Each row was made from one walk, in order. Every step used is in the known rows, and no mark comes twice. Write each row's walk.
Known rows
galiz, debit, dipi, susub: [  5 -22 -10 -32   5  -8  -3   7  18  21  13   5  21 -14 -35 -26   8  -8
  -9  -9  18   6 -11 -18 -18]
debit, dipi, tobu, galiz: [-11   1 -22 -12 -15 -21   7  11  -4  19  19  13   0  -7 -33 -28   9 -10
  -1  -8  25  -4   9 -39 -10]
naki, dipi, susub: [  1  -7 -11  -6  -3 -12   9   9   1  28   4   2  21  -6 -36 -28  10  -8
 -15   5  47 -20  -9 -11 -10]
naki, tobu, galiz: [ -5  16 -23  34  -6 -14  17  14  -5   9   5  12  -1   1 -23 -29   7  -6
  -4 -10   6   5  17 -43  -8]
susub, naki, dipi, tobu: [ -8   6 -11  19 -21 -19  21  24  -4  29  12   7   8  -4 -35 -28  -4 -11
 -15   3  52 -24  11 -29  -5]
tizi, susub, naki, galiz, lozi: [-14  33 -20  52  -6 -23  26  23  24   2  -3  29   1  -6 -25 -26   3 -18
  -6  -5  42  -8  21 -33  -1]
galiz, debit, dipi, naki, tobu: [-11 -18 -18   5  -7 -12  27  20  12  23  12  14   4 -11 -21 -27  -5 -12
 -11 -24  20  15   9 -29 -15]
tizi, susub, naki, tobu: [  3  26 -14  74 -11 -27  31  12  12   8   8  22  -3   0 -13 -29  -1 -14
 -16 -16  16  -4  20 -57  -4]
galiz, naki, debit: [ -9   4  -7  -2  14 -13   3  26   8  10   8  -6  16  -8 -38 -25  10  -1
 -16   4   6  -2  28 -24  -7]
susub, naki: [ -1  12 -14  25   0 -13   7  28   9  16   7  11   7  -4 -27 -26   2  -8
 -19  -3  12 -10  21 -32  -8]
rugu, lozi: [ 11 -20 -19   4  10  -8   7  22  15   1   3  12  12  -8 -22 -24   2  -2
  -6  -1  10   6   9 -14  -1]
dipi, tobu, galiz: [-11  14 -24   4 -13 -10   1  16  -7  15  15   8  -1  -4 -36 -26   3  -4
   0   6  11  -6   6 -33  -3]
tizi, debit, galiz, naki, dipi, tobu: [ -5  -6  -3 -10   9 -27  28  15  -5  24   0  13   6  -6 -44 -21  12  -5
 -15   5  30  -9   7 -25 -10]
galiz, debit: [  4  -3 -12  -2   5  -3  -3  20  13   8   6   9  13  -7 -37 -22  -1   0
 -10   7 -11  10  -3 -12  -8]
debit, dipi, tobu, galiz, naki: [-19  -4 -12 -23  -1 -21   9   4  -2  19  19   6   1  -8 -45 -24   7  -6
  -3 -11  17   5  18 -39 -13]
tobu, galiz, debit, dipi: [ -4 -11 -15 -19   0 -13   1  10  11   8  11  12   5  -4 -35 -25   6  -9
  -4 -13   3  13  10 -27 -18]
debit, galiz, naki, dipi, susub: [ -2 -16  -1 -30  21 -17  16   1   4  29   1   2  16  -9 -49 -21  13  -5
 -19  12  42  -5  -3  -7 -20]
tizi, debit, dipi, susub, naki, tobu, galiz: [ -5   7 -19  28  -6 -27  23  17   4  24   5  11   3  -1 -11 -35  19 -25
  -9 -49  39 -15  35 -78 -22]
tizi, debit: [  5   9 -15  18   7 -16   7  27   4   8  -2  17   9  -4 -23 -26  15  -5
 -15  -9  -4 -10  12 -32  -4]
naki, dipi: [  0  -2 -11   8  -5 -17  17  16  -3  19   2  11  14  -2 -35 -26   6  -5
 -16   7  33 -12   2 -11  -6]
debit, galiz: [  7   1 -17   0  13 -16  10  17   6  12   1  20   5  -8 -32 -22  11  -3
 -17  16   6   4   0 -13 -11]
tobu, galiz: [ -6  12 -21   9   1 -11   1  16  -1   8   6  10   2  -1 -32 -26   9  -5
  -7   0   1  -2  14 -28  -8]
tobu, galiz, naki, dipi, susub: [-14  -5  -5 -18   9 -12   7   0  -1  25   6  -8  12  -2 -49 -25  10  -6
 -10  -4  38 -11  11 -21 -17]
dipi, naki, debit: [-17   4 -24   8  -2  -9   9  39   6  18  12  -2   9  -9 -21 -29   4 -10
 -18  -2  25 -14  25 -21  -5]
dipi, susub, naki, debit: [ -3   9 -15  10  -1 -10  -3  33  13  21  12 -10  19  -9 -23 -33  10 -15
 -17  -4  38 -24  25 -38 -11]
galiz, naki, dipi: [ -8  -6   0  -3   9 -18  18  10   0  20   2   4  15  -4 -47 -22   5  -1
 -19   5  24  -5  11 -12  -9]
dipi, naki: [-13   2 -22   7   1  -6  11  27   5  21  10  10   3  -9 -26 -24  -1  -6
 -18  -3  15  -7  10 -16  -5]
tizi, teti: [  0   9 -15  26   5 -20  22   6   5  12   2  20  10 -10 -27 -23  15  -4
 -12   1  25 -17  10 -19  -2]
tobu, galiz, debit, dipi, susub: [ -2 -16 -16 -34   2  -8  -7   4  14  17  14   3  12  -8 -35 -27  10 -12
  -2 -15  17   7   0 -26 -21]
galiz, debit, dipi, naki: [-11 -22 -16 -20   0  -9  11  22  16  22  14  12   7 -13 -30 -24  -4 -11
 -14 -15  15   8   6 -15 -15]
susub, naki, galiz: [-10  20 -25  34   4 -19  11  41   6  11  -2  24   3  -9 -26 -25   2 -11
 -16   2  33 -19  31 -35 -11]

Write each row's walk
[-30  -2 -28  -6  -4 -16  29  31  14  22   0  25   5 -15 -28 -26   7 -17
  -5 -14  61  -3  18 -12 -10]
debit, dipi, naki, galiz, lozi
[-19   4 -19 -18 -22 -15  16   6   5  20  15  10   5  -7 -38 -29  11 -13
   8 -11  36   7   4 -27  -4]
debit, dipi, tobu, galiz, lozi
[  1 -14   0 -20  25 -23  20   8   5  26  -6   6  15  -6 -41 -22  21  -8
 -20  -3  35 -12   5 -20 -19]
tizi, debit, galiz, naki, dipi, susub
[ -3 -11  -1 -15  19 -23  24   8   2  20  -2  11  10  -5 -48 -19   9  -2
 -21  15  28   3   8  -6 -16]
debit, galiz, naki, dipi
[ -7  -1 -15  22 -10 -19  20  17  10  14  11  13  -1   0 -23 -30  -1 -17
  -6 -31  18  12  31 -56 -21]
susub, naki, tobu, galiz, debit, dipi
[ -4  -7 -18   6  -7 -16  17   9   6  10  10  14   2  -2 -27 -29   4 -10
  -1 -22   7  19  13 -42 -17]
naki, tobu, galiz, debit, dipi
[  0   8 -16  15   7 -21  12  37  11  13   6   7   8  -6 -23 -28  11 -14
 -22   8  27 -11  32 -32 -14]
susub, naki, debit, galiz
[ -3   8 -19  22  -5  -6  10  13   3   5   5   8   1   0 -29 -27  -2  -4
   0  -9  -8  18  11 -37 -11]
naki, tobu, galiz, debit
[-10   9 -19  26 -13 -32  18  21  19   9  14  33  -4 -14 -27 -25  -7 -19
  -5  -8  42  -9  14 -48 -12]
tizi, susub, naki, galiz, debit, dipi, tobu
[-17  26 -18  43 -17  -9  29  18   8  14   2   6   0   4 -24 -31   3 -16
  -1 -22  28   9  30 -44  -6]
susub, naki, tobu, galiz, lozi
[-17   4 -20  -2  -3 -18  19  25  21  25   1  17  16 -15 -29 -30  13 -22
  -5 -16  73 -13  18 -29 -16]
debit, dipi, susub, naki, galiz, lozi
[  0 -11 -17 -20   0 -19   1  18  10  22  14  -2  24 -13 -25 -33  21 -14
 -13  -9  43 -15  10 -29 -15]
naki, debit, dipi, susub
[ -4   5  -9  24  -8 -20  21  24   2  23   4  10  11  -1 -31 -28   1 -12
 -21  -2  44 -21  19 -24 -10]
susub, naki, dipi
[ -9  22 -21  50  -9 -16  20  22  -1  13   6  11  -5   3 -19 -30   1 -13
  -9 -19  17  -2  35 -57 -11]
susub, naki, tobu, galiz
[-22   6 -21 -18 -25 -17  15  17   5  17  18  -2  11  -7 -33 -34  15 -17
   8 -10  47   0  18 -31  -4]
naki, debit, dipi, tobu, galiz, lozi
[  0   7 -14  11   2  -8   0  21  12  24  10   2  13  -8 -28 -28   6 -11
 -18  -6  28 -17  11 -32 -12]
dipi, susub, naki
[-19   3 -25  19  -7   0  18  21   5  15  10   5  -6  -2 -24 -26  -9  -9
  -4 -17   4  14  17 -33 -12]
dipi, naki, tobu, galiz, debit
[-21  11 -29  31  -8  -8  24  22  -4  19   8   9  -8  -1 -19 -28  -1 -11
  -8 -18  17   0  24 -40  -9]
dipi, naki, tobu, galiz
[ -1  -6 -17  -6  -2 -24   8  25   7  13  12   7  17 -10 -24 -31  17 -11
 -14  -6  29  -8  21 -30 -11]
naki, debit, dipi
[-22   9 -33  14   5 -12  14  41   3  17   0  22  -1 -13 -25 -24  -1  -9
 -14   3  35 -16  20 -18  -8]
dipi, naki, galiz
[ -1 -15 -13 -23 -11 -13   4  13   9  19  19  12  11 -14 -38 -25  -1  -5
  -3  -1  13   8  -8 -22  -9]
galiz, debit, dipi, tobu
[ -5   1 -13   4 -18 -17  18  15  -9  25  11   9  11  -6 -39 -27   1  -5
 -10  14  41 -17  -6 -16  -2]
naki, dipi, tobu
[ -8   3 -20  20  -9 -21  19  11   4  26  13   7   3  -3 -18 -34  11 -21
  -8 -34  45  -8  27 -63 -22]
debit, dipi, susub, naki, tobu, galiz
[-20 -15 -22 -22  -2  -9   7  18  12  18  15  10  -2  -7 -30 -25  -2 -14
  -7 -21  14   9  17 -24 -18]
tobu, galiz, debit, dipi, naki
[ -5   0 -14   9  -5 -26  12  34  11  16  13   6  14  -8 -20 -33  12 -18
 -20 -16  39 -16  39 -43 -14]
susub, naki, debit, dipi
[ -7  29 -23  58   1 -30  17  28  14   2   1  33  -5  -6 -20 -25   1 -15
 -15  -2  31 -19  26 -44  -7]
tizi, susub, naki, galiz
[-14  17 -24  12   1 -10  16  29  11   8  -8  21  11 -10 -35 -25   9  -6
  -1   8  34   0   9  -9  -2]
naki, galiz, lozi
[ -9   6 -19  -9 -10  -2  -6  15   3  10  16   4   1  -6 -41 -24  -5  -2
   3   6  -3   7  -1 -25  -6]
dipi, tobu, galiz, debit
[ -7 -15  -6 -32  14 -19   2  14  13  23  14  -9  24 -14 -36 -29  19 -10
 -15 -11  35  -7  21 -31 -18]
galiz, naki, debit, dipi, susub
[-20  -2 -31   8   6 -28  24  43   5  18  -3  33   0 -13 -16 -27  13 -18
 -15 -25  44 -21  31 -38 -15]
tizi, debit, dipi, naki, galiz
[ -8  -9  -3 -19   6 -22  25   7  -5  27   7   8   7  -9 -52 -20   3  -1
 -15  20  36  -2  -1 -10 -11]
debit, galiz, naki, dipi, tobu
[  9   4 -16   7  17 -22  14  25   6   9  -6  24   5  -5 -24 -23  19  -6
 -18   1  -1  -3   8 -27 -11]
tizi, debit, galiz
[ -1  -6 -13  -5   0 -19   6  16  14  29  13   8  15 -11 -26 -30  11 -17
 -18 -18  42 -15  13 -39 -18]
debit, dipi, susub, naki
[-17   9 -12  -4  12 -13   0  22   3   6   9  -8   7  -2 -39 -26  12  -4
  -9  -3   4  -1  38 -34 -11]
tobu, galiz, naki, debit
